Each row comes from the steps of one path. Every step used is in the known rows, and no mark comes twice. Write the path behind each row, first mark first.
(in the rows, 128 means zero)
Known rows
solu digan valu zakeri tasop: [ 84 151 154 141 144 136 106 146 123 150 128 115 116 123  79 105 137  93
 126 133  70 125 107 169  88]
tolor luzusa: [101 123 130 156  93 136 137 126 133 145 100 120  70 150 130 131 111  86
 163 129 115  93 165  96  88]
pagor zakeri tasop: [102 157 162 169 132 110 113 108 123 160 127  78 103  99 148 134 142 100
 127  79 115 118 121 140 120]
zakeri solu digan valu: [ 74 128 157 125 133 149 125 141 128 190 116 148 100 163  78 139  85  68
 118 149 141 107 139 157 106]
zakeri solu digan: [ 65 123 153 152 124 140 144 151 143 196 121 122 110 180 102 139  93  84
 117 129 145 119 131 132 118]
solu digan valu zakeri: [ 69 127 143 139 138 147 115 139  92 153 111 120 110 130  49 125 126  79
 145 137  95 116 125 147  65]
pagor zakeri: [ 88 133 153 168 125 123 122 100  91 164 110  85  96 106 122 153 132  88
 147  87 140 108 139 120  97]
luzusa tolor zakeri pagor: [116 166  99 174  88 118 167 119 150 146  95  97 102 125 139 144 153  52
 147  99  95 116 124 102  82]
pagor zakeri tolor luzusa tasop: [114 135 176 136  83  93 152 142 139 168 128  53  89  75 153 165 186 141
 154  93 114 146 122  55  80]
tasop luzusa pagor zakeri: [106 133 184 160  82 105 133 107 142 146  84 117  92 100 146 181 150  91
 148 135 158 126 177 117  96]
pagor zakeri solu digan: [ 73 133 164 151 126 123 150 145 125 213 136  94 113 136  92 164 126 104
 126 107 153 129 104 142 118]
tolor luzusa pagor: [ 92 134 150 137  51 120 145 112 148 145  83 117  65 161 152 154 135  85
 171 161 124 105 186  89  75]
pagor zakeri solu digan valu: [ 81 137 172 124 138 132 132 136 108 206 132 122 103 115  68 169 116  87
 126 127 150 119 114 165 107]
solu digan valu zakeri pagor: [ 84 148 143 138 131 129 130 142 114 165  96 112 118 136  40 118 137  67
 159 164  92  93 107 149  61]
tasop luzusa tolor: [ 98 115 116 187 101 129 142 124 162 110  87 146 100 105 151 142 113  76
 116 132 118 124 175  95 112]
tasop luzusa: [106 107 149 181 121 136 118 124 147 130  89 146  94 137 131 133  96  75
 134 131 137 101 184 115 112]
solu digan valu zakeri tolor luzusa: [ 85 122 160 109  92 139 146 175 105 142 111 113 103 106  58 142 146 118
 155 124  77 133 104 116  56]
digan valu zakeri: [ 79 146 134 151 134 141  95 116  85 138  85 115 104 122  77 128 112  70
 140 120 111  96 162 130  57]
zakeri tasop luzusa: [118 134 159 183 127 128 111 132 178 130 105 139 100 130 157 111 107  89
 113 123 114 112 167 136 135]
luzusa tolor zakeri solu: [ 97 166 102 167  91 130 162 138 153 169 110 109 106 140 148 164 122  74
 109  76 128 145 144 105 103]
pagor zakeri valu digan: [ 77 141 163 125 136 164 136 114  78 210 116  87  92  96 102 175 165  81
 154 118 103  96  86 157 120]
digan valu: [ 88 131 145 141 132 147  99  96  93 139  94 139  83 135 101 129  89  52
 137 130 129  85 173 134  86]
tolor luzusa pagor zakeri valu: [ 94 151 185  97  71 125 141 123 132 185  96 100  59 119 137 186 178 111
 164 162  97 105 135 118  80]
zakeri tasop luzusa pagor: [111 145 178 165  86 112 117 120 193 128  87 136  95 138 180 135 129  86
 121 153 124 124 187 130 118]

Which path is each row?
[126 144 176 180 128 110 118 129 159 147 119 112 103  84 150 138 141 108
 123  99 124 123 142 147 133]  pagor zakeri tasop luzusa
[ 69 130 147 129 135 179 131 120  96 194 102 115  87 143 112 147 132  65
 145 143  91  83 116 146 119]  zakeri valu digan
[ 96 140 152 122  88 134 131 153  97 127  84 107  98  96  87 144 129 110
 151 110  95 115 144  99  46]  digan valu zakeri tolor luzusa
[ 97 117 153 141  76 130 148 142 121 134  97 106  88 128 137 142 118 107
 147  97 113 112 146  78  87]  zakeri tolor luzusa
[ 74 164 140 144 132 136 105 138 110 174  82 118 114 139  78 139  93  79
 117 124 141  98 171 135  69]  digan valu zakeri solu
[100 146 150 125 123 150 142 155 131 197 134 140  97 163  75 154 112  64
 131 112 129 127 121 168  99]  tolor zakeri solu digan valu
[ 76 112 154 131 137 152 117 119 102 156 121 144  90 144  75 128 105  59
 144 148 113 102 136 151  95]  solu digan valu
[141 152 114 182  85 116 170 140 185 130  86 129 103 111 140 149 149  61
 144 119 102 124 141 108  98]  tasop luzusa tolor zakeri pagor
[ 97 124 166 161  79 122 124 109 161 131  72 143  87 147 155 155 119  72
 140 161 149 114 204 108  95]  tasop luzusa pagor
[ 95 165 137 148 128 122 110 119 105 148  68 107 111 126  68 119 122  61
 155 146 108  71 148 131  51]  digan valu zakeri pagor
[ 99 144 165 137  53 103 152 108 130 162  96  91  68 115 144 181 167 105
 179 138 135 117 157  98  73]  tolor luzusa pagor zakeri
[100 148 189 153  77  98 140 128 169 181  81 119 104 119 145 195 130 100
 125 139 185 129 181 121 108]  tasop luzusa pagor zakeri solu
[102 131 204 144  68 100 142 122 130 136  82 101 110  76 154 193 158 112
 133 104 157 147 157 100  97]  tasop luzusa pagor zakeri tolor
[104 150 150 128 128 166 121 133 117 177 115 116  79 156 122 148 139  71
 136  99  82 104 125 142  93]  tolor zakeri valu
[ 94 170 183 150  89  95 122  94 138 161 111  76  99 108 173 155 166  97
 134 109 124 128 139 132 104]  luzusa pagor zakeri tasop
[107 125 159 140  82 111 144 147 158 152 115  80  85 121 161 139 153 121
 146 115 106 133 148  46  79]  zakeri tolor luzusa tasop
[110 127 140 153  96 115 135 131 168 161 119  96  66 145 156 127 148 102
 160 148 106 113 168  63  82]  tolor luzusa tasop
[ 98 157 117 135 111 160 142 131 129 158 113 116  84 125 142 156 154  72
 119  99  61 126 118 121  94]  luzusa tolor zakeri valu
[ 84 132 170 148 110 117 131 116  79 150 107  71 113  81 128 166 139 106
 130  55 140 127 119 100  96]  pagor zakeri tolor
[ 95 153 116 130 103 143 165 154 145 177 132 140 103 130  96 164 127  66
 113 114 110 149 111 146 100]  luzusa tolor zakeri solu digan valu
[120 148 146 186 109 102 140 127 174 125 116 114 109  53 171 148 155 107
 105 100 103 146 130 123 136]  pagor zakeri tasop luzusa tolor
[ 75 154 191 109 102 131 118 101 108 185  95  92  84 119 138 182 167  91
 138 143 113 108 136 133  88]  luzusa pagor zakeri valu
[139 164 170 162  75 114 134 132 196 137 104 128  93 141 181 149 158  81
 134 117 113 145 166 142 110]  tolor zakeri tasop luzusa pagor
[ 82 141 171 128 144 146 110 114  95 184 112  97  87 110 113 159 145  95
 132 112 101  95 116 141 102]  pagor zakeri valu
[104 128 167 137  78 112 155 135 102 152 109  79  91  81 128 170 151 126
 154  76 120 126 119  89  86]  pagor zakeri tolor luzusa
[ 56 141 142 162 126 133 140 168 137 194 114  98 130 170  75 135 116 105
 120 122 127 132 121 128  89]  valu zakeri solu digan
[ 69 153 180 108  93 148 145 101  93 209  97  84  84 105 127 195 186  79
 161 149 112 110 107 148 104]  luzusa pagor zakeri valu digan
[ 78 145 193 131  68 103 140 101  94 151  92  68 108  91 151 189 160 105
 137  86 151 140 139  94  80]  luzusa pagor zakeri tolor
